Each row comes from the steps of one walk. Every step used is in the known rows, and no mark comes twice. Write the walk behind each row, first mark first.
Known rows:
X Z: [ -8  -7   4   2   1   2   0   5  -1  -6  -4  10  -2   3  -7  -3  -1  -3
  -1  -8 -11   9   8   1 -12  -3   7  -4  -3   0  -6   1   5]
J Z Q D K: [-10   0   1 -10   4  -7   1   2  -1   7   1 -12  -4  -6  -5  -3 -13  -5
   0  -5  -7  -2   5 -24  15  -1   1  -5   7   6   0   3   0]
Q D K Z J: [-12   0  -4  -2   1  -5  -3  -6  14   9   6 -14   1   4  -7   0  -3   7
   2  -1  -9  -4 -18 -22  25  -5   8  12   1  12  -4   5  -1]
Q D J Z P: [ -1   3  -2 -12   2  -2  -5  -2  -7   5   6   2  10   1  -3  -1  -4  -1
   1   0  -6  -3 -14 -17 -22   1   2  -9   1   2  -2   5   8]
X D K Z: [ -9  -3   0  -3   1  -3  -1  -6   8   0  -3  -2   1   1  -9   3 -12   4
  -5  -2  -9   0  -9  -9  12  -3   4   1   0  14 -12  10  -2]
X D K: [ -6  -6   6 -10   5  -4   3   2  -1   1  -7  -4  -3  -1 -12   1 -11  -7
   0   0  -5   3  13 -12   4  -2   2  -3   4   5  -5  12  -3]
K Z Q D A U: [ 25   1   5 -19  -1   1  -2   0   0   0   1 -19 -11   1  -2  -1   9   4
  -6  -7   1  -6  -5 -16   4   5   2   2   3   6   0  -5  -4]
A D J Z H: [  9  -7   2 -11   0  -2  -2  -3 -13   0  10  -5  10  -1  -4   2   6  -1
   6   2  -4  -5   9 -27   1   0   2 -19   1  -7  13   7   1]
J Z Q D: [-10   5  -1  -5   0  -5  -5  -1  -3  16   3  -4   1  -4   2  -2   2   0
  -2  -5  -5  -5 -12 -16  -3  -1   2  -6   4   8   1  -7  -1]
H Z X: [ -5 -10  -2  10   2   0   3  -1  12  -3   3 -15  13   3  -7   2  -1   4
   1   6 -13   8 -37   2   5   8   0   5  -1  12   0  -6   1]
D P: [ 3 -4 -1 13 -2  0 -2  1  4 -7  0  4  3 -1  0 -2  6 -1 -8 -2 -3  1  6  1
 -3  0 -2 -1 -1 -5  0  4  0]
D H Z: [-18  -6   2   9   2  -1  -2  -1  11  -3   4  -8   7  -1  -7  -1  -9   4
  -3   3 -14   2 -13 -15   8   1   0   1   2   7  -2  -1   2]
K D J Z: [  4   1   4  -7  -1  -4  -4   1 -17   7   2   1   4   1  -4  -2 -11   0
   3  -1   3  -3  -4 -18  -3  -1  -1  -9  -3 -11   8   0   2]
U A D: [ 11   7  10  -5  -1  -1  -1   1  -6  -2  -2 -12  -8  -3   3   0  12  -1
   1  -1  -3  -4   6  -9  -4   3   1   3   3   1  -2 -12  -4]
J Z: [  3  -2   1   0   1   2  -3   0 -14   7   5  10   5   3   2   1  -1  -4
   1   2   2  -4  -6  -4 -17   2  -2  -8  -1  -6   7   1   2]
H Z Q: [ -9   1   1 -12   0   0  -3  -2  18   1  11   2  16  -5  -5   2  -1   5
   1   7 -12   0 -27  -4   8   4   4  -3   0  11   3 -11   6]
D P Z: [  2  -1  -3  17   0   5  -3   0   2  -6   4  10   9   1  -5   0   5   0
 -10   1  -3   1   6   3   4   0  -5  -4   1   2  13   2   7]
U A D H Z X: [ -5  -8   3  13   2   0   2   0  12  -4  -2 -25   8   2  -8   1  -1   3
   1   4 -18   9 -33  -9  10   7  -2   6   3  11   0 -10   0]
Q D K: [-10  -2   0  -3   3  -7   2   2  -2   4  -3 -17 -10  -5  -5  -5 -13  -4
  -2  -7  -6  -1  15 -21  16  -3   1  -1   7   6  -3   7  -3]
U A: [  5   9   5   7   0   4   1   1  -6  13  -3 -13 -10  -8  -1  -3  -5  -1
   3   0 -12   0  -5   1  -7  -2  -2   3   4   2   1  -5  -2]
X Z H: [ -4 -11   1  -2   1   1   0   1  -1  -3   5   1   4   0  -7  -1   6  -1
   4  -4 -15   4  13  -8   0  -3   5 -12   1   0   1   5   3]
U A D H Z: [-12  -3   7   8   1  -2  -2  -1   8  -4   2 -14   3  -2  -5  -1  -4   3
  -2   3 -16   0 -10 -20   7   2   0   2   4   8  -2  -8   0]
J Z P D A: [  8   5   0 -15   3   4  -4   1  -5   7   6   1  -1  -6  -4  -4  10  -2
 -10  -1  -3  -4  -3 -20  -1  -2  -1  -3   0  -5  10  -1  -4]
H Z: [-10  -5   1   4   0   0  -1  -3   7   0   9  -2   9   0  -3   0  -4   4
  -2   6 -11   0 -17  -3   0   3   2   1  -2  10  -3  -2   2]
H Z P D Q: [-20   0  -1  12   1  -3  -4   1   6   1   5   9   4  -5  -6  -2   4   3
   5  -3  -4  -2  -1 -16   7  -1   1   4   0  -1   5   8  -3]
H Z P D: [ -7   4  -5  -1   2   0  -4  -3   9   9  10   9  11  -2  -4  -2   5   3
  10   4  -8  -4 -12  -8  -7   0   4   1   5   7   2  -9  -2]
U A D K Z X: [  2  -4  -1   6   2  -1   2  -3  10  -4  -4 -23   3   1  -8   2  -5   5
   0  -1 -13   7 -31  -6  19   6   0   6   2  13  -4  -3  -1]
Z H: [ 2 -6 -2 -4  0  0  1 -2  0  1  7 -7  6 -3 -2  1  6  2  4  2 -7 -2  7 -8
  8 -1  0 -9  3 -1  5  4 -1]
K D: [ -6   4   2  -2  -2  -6  -3   3   1   8  -1  -6  -4  -3   1  -2  -5   5
   0  -2   2  -2  -3   7  21  -1  -3  12  -1  -4 -11 -13  -4]
P D J: [  4   3   1  -6   0  -3   0  -1  -4   2   0  -2   3  -3  -9  -5  -5   1
  10  -4   1   1   8 -31   7  -6   4 -11   1  -7  18   1  -4]
Z X: [  3  -7  -2   7   2  -1   3   1   7  -3  -4 -13   7   4  -5   2   2   1
   2   2  -5   8 -25   4   5   6  -2   4   0   6   3  -4   0]

Which walk is each row?
[-21  -9   6   6   2  -2  -2  -2  10   1   0  -4   9   2 -10   1  -7   2
  -4   4 -15   3 -12 -15  -2   0   1   0   2  10  -4   1  -1] -> X D H Z
[  9  -3   3   6  -2  -3  -4   2   3 -14   0   1   2   1   3   0  18  -1
  -9  -2   1  -2  13  -6  -2   3  -1  -1  -1  -4  -2  -2  -2] -> A D P
[-12  -1   4   3   2  -2  -4  -2  15   7   7 -18   5   3  -7  -1   4   5
   5   6 -15  -4 -19 -24  14  -1   6  13   2   7   4  -6   1] -> U A D H Z J
[ 27  -2   6 -16   0   1   0   3  -7  -1  -1 -21 -16   2   0  -3  10   0
  -5  -8   4  -6   7 -14  -2   5   1   3   3   1   1  -2  -6] -> Q D A U
[ 32  -1   5 -16   0   4   0   3  -4  -2   2 -10 -12   2  -2  -2  12   0
   2  -5   7  -6  10 -12   0   5   1   2   3  -4   9  -6  -7] -> P D A U
[-3  6 -5 -3  2  0 -4 -1  6  9  6 10  6 -2 -2 -2  7  1 11  1 -2 -4 -4 -8
 -8 -2  3  0  5  3  4 -9 -3] -> Z P D
[  3  -6  -3  14   3   4   2   0   5  -4  -1 -10  12   4  -9   3   2   2
  -1   3  -6   8 -25   5   8   6  -4   2   1   9  11  -5   5] -> P Z X
[ 12  -5   3   2   1   0   1   1  -8   0  -2 -17   7   3  -7   1   0  -1
   5   2  -6   6 -25 -14  -5   6  -1  -5   0   0  12  -4   1] -> U A D J Z X
[-20   2   2   5   2  -5  -4   1   4   8  -6 -11  -1  -3  -3  -2  -6  -1
  -2  -7  -8  -1  -2 -29  10  -3  -2  -5   8   2   3  -3  -1] -> J Z Q D H
[ -6   2   8   9  -1  -3  -2   4  -4  -7  -4  -5 -10  -6   0  -1   9   0
  -2  -6  -2  -2  11 -16  10   2   0   5  -1  -5   1   6  -4] -> U A D Q
[-24  -5   1  13   1  -4  -2  -2   9   3   2 -14   4  -2  -5  -2  -8   4
  -5   0 -16   1 -12 -21   8   0   0   1   4  11  -4  -2  -1] -> Q D H Z
[  1   2   1  -9   1  -1  -2   2  -8   7  -1 -18 -12  -8   0  -5   7  -2
 -20  -8  -4  -2   2 -23   9  -4  -1   0  -1   1   1   4  -6] -> Q D A
[-16  -1  -1  -3   3  -1  -4  -3  14  -4   7  -3  13   0  -6   0  -5   4
  -2   5 -16   1 -22  -8  -6   3   1   2   2  12 -11  -1   9] -> D H Z P
[-14  -2   2  -9   4  -6   1   4   3   3  -2 -11  -6  -6  -8  -5 -12  -4
   0  -9 -11   2   9 -22  16  -3   4  -3   6   8  -3   3   1] -> X Z Q D K
[  7   7   7 -20   0  -1  -4   0  -2   5   6   1  10  -4  -5   1   0   0
   5   3  -5  -2 -15 -21  -2   3   3 -13   1  -2  14 -10   6] -> U A D J Z Q
[ -2   2   1  -4  -1  -7   0  -1  -8   3  -3 -17  -3  -3  -5  -6  -9   1
  -1  -8  -2   2   5 -34   6  -6   4 -10   0   1   6   7  -3] -> Q D J
[ -2  -8  -4   7   2  -2   2  -3  13  -5  -3 -17   6   3  -9   2  -8   5
  -1   0 -11   8 -33  -3  21   5   0   5   1  13  -4   2   1] -> D K Z X
[ -4   4   2 -12  -1  -8  -1  -1  -2   4  -1 -15   2  -5  -6  -5  -8   2
   1  -7  -4   2  -2 -35  10  -5   5 -12   1   3   9   2   0] -> Z Q D J
[-10 -11   0  15   3  -1   2   0  14  -5  -1 -19  12   3  -9   1  -5   4
   0   4 -15  10 -34  -7  11   7  -2   5   1  11   2  -5   1] -> D H Z X
[ -8   0  -4  -3   1  -3  -3  -6  16   6   6 -10   3   5  -8   1  -3   7
   4   2  -9  -4 -18 -18  24  -4   8  12   0   9  -2   6   1] -> D K Z J
[  4   4   3 -19   0  -1  -3   0   0   4   6   7  14  -2  -5   1  -3   0
   5   3  -3  -1 -17 -18   1   2   2 -14  -1  -2  15  -5   7] -> D J Z Q
[  2   2  -1 -14   2   0  -4  -2  -6   1   6   6  13   3  -4   0  -5   0
   2   3  -4  -2 -15 -13 -20   2   2  -9  -1   0  -1   6  10] -> D J Z P
[  1   4   2 -17   2  -1  -4   2  -6   9   3 -13  -6  -9  -1  -4   7  -2
 -19  -6  -6  -3  -7 -25   8  -3  -1  -5  -1   1   6  -1  -3] -> J Z Q D A
[  4   3   5 -14   0  -2  -3   4  -4   4   0 -14 -10  -8  -2  -4   2   2
 -17  -4  -1  -1  -1  -8  23  -2  -4   8  -4  -7  -3  -5  -5] -> K D A
[-12   1   4 -11   1  -3  -4  -1  20  -4   7  -3  14  -3  -6   2   1   5
   0   5 -12   0 -22 -16  16   4   3  -3   3   9   4 -13   5] -> A D H Z Q
[  7   3   0 -11   2   3  -2   2  -4   6   2  -4  -7  -7  -4  -5  10  -2
 -10  -3  -1  -2   5 -19  10  -4   0  -1   0  -6  13  -2  -8] -> P D A
[  1   6   4 -19   0  -3  -4   1   1   7   5   5  12  -3  -5   1  -5   2
   5   2  -2  -2 -19 -15   7   2   2 -10  -1  -4  11  -9   7] -> K D J Z Q
[  5   1   9 -10   3  -4   2   4  -3  -5  -3 -17 -11  -6  -5  -2  -5  -5
   2  -3  -6  -1  17 -19  15   1   1   1   6   2  -2  -1  -2] -> U A D K
[ -1  -6  -6  11   0  -1   0  -5  13  -3  -3 -14   9   5  -6   4  -1   7
  -2   1  -9   8 -39   3  12   5   0   6  -1  13  -4  -3  -1] -> K Z X
[ -4  -8   2   2   2  -2   0  -4   6   5  -9  -3  10   8 -10   6   3   1
  -3   3  -8   7 -27   3 -11   2   2   1  -2  15  -8   4  -6] -> K Z X D
[ 8  2  2 15 -1  4 -3  0 -1 -7  2  3  5 -1 -4  0 10  0 -9  0 -4 -1  8 -2
  2  1 -5 -2  2  2 12 -4  5] -> U A D P Z
[-20   3   1   7   3  -5  -4   1   9   5  -7 -12  -1  -4  -6  -2  -6   1
  -4  -7  -9   1   0 -27  18  -4  -3  -3   9   6   5  -4   1] -> P Z Q D H
[ -4   0  -2   9  -2  -4  -5   1   2   5   2   0   4  -3   2  -4   8  -2
  -9  -5  -6  -2  -2 -11  -5   0  -1  -6   2   1   1   0  -1] -> J Z Q D P
[  6  -8  -2   7   2   2   1   1  -4   2  -1  -6  10   6  -4   3   1  -2
   3   3  -4   5 -29   1  -6   7  -3  -1  -1   1   7  -3   2] -> J Z X
[-17   1  -2  11   2  -3  -4   2   4   0   2  10   1  -4  -5  -2   5   2
   5  -5  -1  -2   5 -15   7  -2   1   3   1  -4   5   9  -3] -> Z P D Q
